Known rows, with every way that one mark hangs from another
(j_496 (j_519 (j_401 (j_51 j_463 j_838)))): [ -3.7  17.4   5.1   1.9  34.2  12.5   1.9  -8.6 -26.4  21.3   7.5  -8.6
  16.9  14.4  25.8  17.4 -17.8   8.3   0.3  -3.0  14.5  -5.5  -3.6   7.9]
(j_519 (j_401 (j_51 j_463 j_838))): [ -0.7  17.9  29.6  -0.4  38.6  11.4 -12.4   5.7 -14.6  23.8  16.5   4.5
   8.3  19.5  16.0   9.5 -12.4   5.6 -17.3  -1.6  16.5  -5.1   4.8  11.3]
(j_75 (j_887 (j_51 j_401 j_463 (j_838 j_496)))): [  4.4  17.6   7.3   4.5   8.2  -4.9 -10.5  29.1 -22.6 -14.6  10.1   4.2
  37.7  21.2 -17.7 -20.4  17.6  13.8  -4.5  12.1  25.0   0.0   6.6  22.2]
(j_838 (j_496 j_519)): [-22.4   8.5  11.3 -23.6  18.5   1.0  17.5 -19.4  12.2   1.1  -3.6   8.7
  11.6 -40.0  26.2 -32.9 -12.1  -3.2   5.8   1.6 -32.9   3.2 -15.1  24.0]
(j_711 (j_51 j_463)): [-28.2  10.6  27.0 -15.4  10.6 -19.9   2.0  16.8   2.1   2.0  13.3  17.8
  21.3  17.2  28.3 -13.3 -19.4 -11.7 -26.4  -4.2  -5.9  -2.3   6.6  21.1]
(j_519 (j_401 (j_51 (j_838 j_496)))): [  5.9  16.2  38.9 -20.7  41.1   6.1 -22.1 -10.0  16.0  15.4   5.3   2.0
  -1.2 -14.4   7.1  -0.6  -1.3  -3.7  -9.1  23.6 -16.3   4.2 -11.6  18.1]
(j_51 j_401 j_463 (j_838 (j_496 j_519))): [  9.7  32.3  -2.2  15.6  18.5   5.8   5.4 -18.4 -20.8  -2.5  12.7 -17.7
  17.4  -4.6   6.7 -26.6   7.9  -1.6   8.2  13.1  15.1   5.1  -5.5   9.6]
(j_781 (j_711 (j_51 j_401 j_463 j_838) j_519)): [  4.9  46.9  19.4  17.5  -1.4 -16.4  -5.5  10.2 -31.5 -26.0   8.1 -19.7
  24.6  19.8  13.7 -13.9 -20.2 -22.8 -16.8  49.9  -4.4  -5.1   7.1 -18.8]
(j_463 (j_51 j_401 (j_838 j_496))): [ -1.7  22.1  37.8 -11.9  16.7  14.9 -11.4  -9.1   4.2  -6.6  18.7  -3.7
 -12.6   1.4  -2.1 -14.9  37.3 -19.0 -22.1  13.3  19.5  -1.7  -0.2  19.3]
(j_838 (j_496 (j_519 j_401))): [-12.4  17.0  21.4 -33.1  14.6  -9.7  19.8 -22.1  22.6  15.1  -0.6   9.1
   1.3 -38.7  32.0 -19.6 -17.5  -5.9   5.6   9.0 -35.3   6.5 -16.3  16.6]
(j_781 (j_711 (j_51 j_401 j_463)) (j_838 (j_496 j_519))): [ 15.6  17.5  -4.1   5.9  -5.8 -15.9  25.9 -17.9 -14.8 -11.5  -8.7 -18.0
  38.9 -13.2  18.0 -12.3 -33.1 -15.6  -3.5  52.8 -32.9  -6.8  24.0  -8.2]
(j_887 (j_51 j_401 j_463 (j_838 (j_496 j_519))) j_75): [ 14.3  15.2  -9.7   8.0  -6.4  -3.9   9.4  11.5 -15.7  -6.6  -4.3 -12.1
  27.7  21.0   8.0   4.7  12.9   4.6  32.0   4.5  13.4  23.5 -15.9   4.7]
(j_781 (j_711 j_51 j_519) j_838): [-31.4  17.1  27.5 -19.4  -5.5 -16.2  18.0  -2.6  -7.3 -30.3 -13.9  -8.0
  29.5  -3.8  34.3 -18.2 -46.3 -27.8 -27.0  64.2 -61.3 -20.1  14.2 -11.6]
(j_519 (j_401 (j_51 j_463 (j_838 j_496)))): [ 15.0  20.0  27.0  -1.0  41.7  11.2 -21.8  -7.3  -0.6  31.0  14.4  -0.6
   8.8   4.9   3.4  -1.3  -7.2   0.7  -9.7  14.1   5.5   4.0  -4.7  18.1]
(j_463 j_51): [-40.6   3.0  43.3 -29.9  13.4  17.3   7.2   4.7   5.0   3.1  15.4  20.0
  -6.9   0.7  30.6 -10.3  11.9 -12.8 -34.7 -23.2   6.4 -16.0  11.9  27.4]
(j_838 (j_496 (j_519 (j_401 j_51)))): [  0.0  11.2  16.3 -29.4  36.3   6.2   4.0 -25.2  17.8  21.4  -3.9   8.2
   2.4 -38.3  32.0   6.4 -26.3   4.5  11.6   7.6 -40.7   0.9 -14.7  19.5]
(j_781 (j_838 (j_496 j_519))): [-23.3  -3.2   4.7 -22.7  12.6   4.9  29.0 -31.1   4.1  -7.8 -10.6  -8.1
  23.8 -30.1  24.5 -30.2 -19.4  -3.3  -1.9  30.1 -39.1  -7.8  -3.8  17.1]
(j_75 j_887): [-47.1   7.6  28.5 -26.4  12.1   5.1   4.5  27.0  -4.8 -24.5   3.8  32.9
  19.4 -20.5  25.9 -32.8  -0.9   4.5 -15.0 -13.6  -8.6 -11.9   7.2  23.9]
(j_711 j_519 j_781): [-39.5  19.7  36.9 -33.3  16.2  -3.2   2.2   0.6  21.1 -12.8  -6.9   9.2
   8.1 -20.3  50.2 -26.9 -28.0  -2.5   2.5  22.6 -44.5 -14.6 -19.3  21.1]
(j_75 (j_887 (j_51 j_463 (j_838 j_496)))): [-17.4   4.1   6.7  -2.6  13.3  -1.0 -11.5  29.0 -24.3  -2.1   3.2   7.7
  45.9  19.9 -14.7 -25.1   8.8  11.0 -11.0   4.5  15.9  -0.6  -0.2  32.4]
(j_887 j_51): [-33.2  -6.0  34.2 -26.5  15.0  -4.8  19.5  15.7  11.5  -6.2   9.9  28.4
  23.2   5.7  18.3 -14.4  -7.5   6.8 -17.8 -10.1 -25.7  -6.6   2.5  24.8]
(j_401 (j_51 (j_838 (j_496 j_519)))): [ -8.0   5.5   7.1 -11.5  44.2  23.8 -10.5 -21.3  -9.6  -1.1  -9.2  -8.0
  14.8 -22.6  12.2  -0.1  -4.0   3.9   6.1  11.5 -16.1   0.2 -22.8  19.7]
(j_887 j_75): [-33.3   6.7  36.1 -28.3   0.4   5.4  13.5  25.5  18.7 -11.5  -1.0  29.6
   0.8 -11.5  36.8 -17.6   3.2  -5.9   1.7 -21.1 -15.1  11.2  -7.0   8.5]

Rows
[ -7.7  18.1  25.6 -12.3   8.3   7.5  18.8 -23.8  -1.1 -17.8 -11.7 -11.7
  25.2 -34.3  15.3 -46.1 -34.5 -15.1 -13.9  62.9 -61.4 -13.4   7.7  -3.6] => (j_781 (j_711 j_519) (j_838 j_496))
[  3.4  11.0  19.3   4.1  49.9  22.8 -23.4  -1.7 -12.6  14.5   9.7  -3.3
  20.0   2.9  -5.0 -11.0  -2.8   3.2  -8.6   5.6   9.9  -0.3  -1.5  27.9] => (j_401 (j_51 j_463 (j_838 j_496)))
[ -2.9  30.0  28.3  -6.2  33.4   4.2 -22.6  -0.3  -5.4  17.3  -3.4 -11.7
  12.3  17.2  40.5  11.3 -34.6   5.5   4.7  33.5  -6.2 -17.9 -13.5  12.8] => (j_711 (j_519 (j_401 (j_51 j_463 j_838))) j_781)
[  1.8  15.8  16.9   7.5  -5.7  -3.3   4.5  38.0 -12.0 -11.1   9.7   7.3
  24.1  45.8   6.1   5.6  20.6   5.8   6.7  -9.2  30.0  14.1   1.0  -0.7] => (j_887 (j_51 j_401 j_463 j_838) j_75)
[ -6.1   8.4  13.5 -29.7  -7.3 -29.2  26.7 -25.0  14.6  -1.4 -21.6  -4.1
  27.5 -28.3  32.6  -7.1 -41.4 -28.2 -10.6  62.8 -65.5  -1.8   7.5  -7.1] => (j_781 (j_711 j_51) (j_838 (j_496 (j_519 j_401))))
[-26.5   9.0  10.5 -32.4  12.2 -24.0  -9.6  -7.5  22.6 -11.4 -25.1  -3.2
  19.4 -12.6  32.6  -6.7 -10.8 -21.3  10.1  39.5 -37.6   4.2 -36.6  27.1] => (j_711 (j_51 (j_838 (j_496 j_519))) j_781)
[  7.6  10.9  -0.8 -12.1  -5.2 -14.3  12.1   9.9  -5.5  21.7 -11.3  -5.4
  23.6  24.4  15.0   9.3  -1.2  -0.2  25.2   2.9   6.3  27.5 -18.8   6.9] => (j_887 (j_51 j_463 (j_838 (j_496 (j_519 j_401)))) j_75)
[-28.4  -2.6  28.0 -21.0  -1.5  -0.3   6.2  37.1   4.1 -16.1  -6.4  17.6
  19.2  28.7  13.7   1.4  17.1  -3.5   0.1 -10.0  -0.4  15.9 -14.1   7.5] => (j_887 (j_51 j_838) j_75)
[-11.4   0.0  33.4 -16.1  12.7  11.3  21.9 -13.8   9.0 -10.6  -2.9   5.8
  28.6 -35.4   8.4 -43.3 -17.3 -14.7 -22.1  38.9 -47.8  -7.0  19.8   1.7] => (j_781 j_711 (j_838 j_496))
[ -6.3   4.5  29.2 -12.4  48.0  22.7 -23.1  -4.3   5.6   1.6   2.8   3.3
   8.8 -13.6  -0.7 -11.5   4.1  -0.5  -8.1  15.3 -13.1  -0.5 -14.3  23.9] => (j_401 (j_51 (j_838 j_496)))
[-22.5  14.1  22.5  -9.1   4.1  -7.3   0.5  36.5 -17.6 -39.5   7.0  14.0
  29.4  19.6  -1.6  -9.3  20.0  10.3 -10.7   5.9  13.9  -7.9   7.0  13.1] => (j_75 (j_887 (j_51 j_401 j_838)))
[-35.4   0.7  14.3 -12.8   6.8  -1.6  10.5  41.5 -20.6  -4.8   7.5  27.5
  43.0  19.4  15.2 -15.3 -11.5  20.4 -16.5 -23.0   8.7 -12.4  17.2  33.0] => (j_75 (j_887 (j_51 j_463)))
[  3.0  28.4   6.6  -2.3  19.5  -6.8   6.3 -19.4 -11.0  26.2   8.8 -10.8
  13.2  -3.2  15.7 -20.3  -5.9  -5.8   2.6  12.5   6.3  12.1 -11.1  12.1] => (j_51 j_463 (j_838 (j_496 (j_519 j_401))))
[-42.8  -0.6  21.1 -17.8  12.3   0.6  -1.3  38.6 -19.4 -29.0  -1.7  20.0
  35.9  22.1   3.2 -13.8  12.0   8.7 -18.9  -0.7   6.7  -7.9  -0.4  21.3] => (j_75 (j_887 (j_51 j_838)))
[ -6.9  18.4  22.1   1.4  27.3   6.3  -9.5  -1.8  -8.0  10.8  17.0  -2.3
  20.4   5.6  -5.4 -38.9   8.4  -5.6 -14.3   8.5  12.1   5.9  -5.6  22.8] => (j_51 j_463 (j_838 j_496))
[-17.8   8.6  19.7 -26.5  31.5   7.9  15.3 -13.5   4.7  12.7   0.1  11.6
   1.5 -24.5  47.5  16.7 -29.8   9.4   1.9  -7.2 -27.3  -9.8  -4.8  12.6] => (j_496 (j_519 (j_401 j_51)))
[ -8.6  24.7  17.8 -22.1  18.8  -9.1   5.9 -22.8   8.6  10.1  -2.1  -4.1
   4.6 -21.8  16.3 -17.1   0.3 -12.3   1.2  21.3 -18.2  13.4 -21.6   8.7] => (j_51 (j_838 (j_496 (j_519 j_401))))
[-20.5  -2.0  20.8 -15.6  -2.3  -1.6  16.2  40.0   3.1   6.0   2.1  25.9
  28.0  27.6  26.5   0.3  -5.5   9.8   1.7 -30.2   1.4   9.6   2.8  15.0] => (j_887 (j_51 j_463) j_75)
[17.5 15.1 12.4  3.1 -2.6 -6.0 -4.7 26.1  1.0 -3.4  3.3  1.9 23.3 29.4
 -5.2 -6.6 21.9  1.2 13.9  6.9 17.3 23.3 -7.0  6.7] => (j_887 (j_51 j_401 j_463 (j_838 j_496)) j_75)
[-20.4  21.9  41.1  -7.0  13.5  17.5  -6.2   5.1  -7.8 -15.3  22.7   0.4
 -11.6  19.0  11.9  -3.5  33.5 -16.7 -31.6  -2.7  32.6  -9.8   7.8  12.5] => (j_463 (j_51 j_401 j_838))
[-11.3  14.8  41.9 -15.5  38.8   8.0 -13.2   2.2   4.0   8.4   9.9   9.0
   1.1   4.7  19.1  11.5  -6.8   0.1 -16.3   6.7  -6.4  -5.4  -4.1  10.4] => (j_519 (j_401 (j_51 j_838)))
[-12.4  16.2   9.7  10.2   3.1  -3.3  -2.2  40.5 -31.7 -23.1  14.1   8.3
  39.0  38.0  -3.6  -9.9  13.4  16.4 -12.7  -2.9  34.0 -10.2  16.0  15.6] => (j_75 (j_887 (j_51 j_401 j_463 j_838)))
[ 11.1  45.7  26.6  -2.2   2.8 -21.1 -15.3  -5.1  -1.6 -32.1  -4.8 -19.8
  13.6 -15.3   4.4 -21.6 -12.2 -32.5  -6.7  70.2 -39.9   3.8 -13.1 -12.3] => (j_781 (j_711 (j_51 j_401 (j_838 j_496)) j_519))
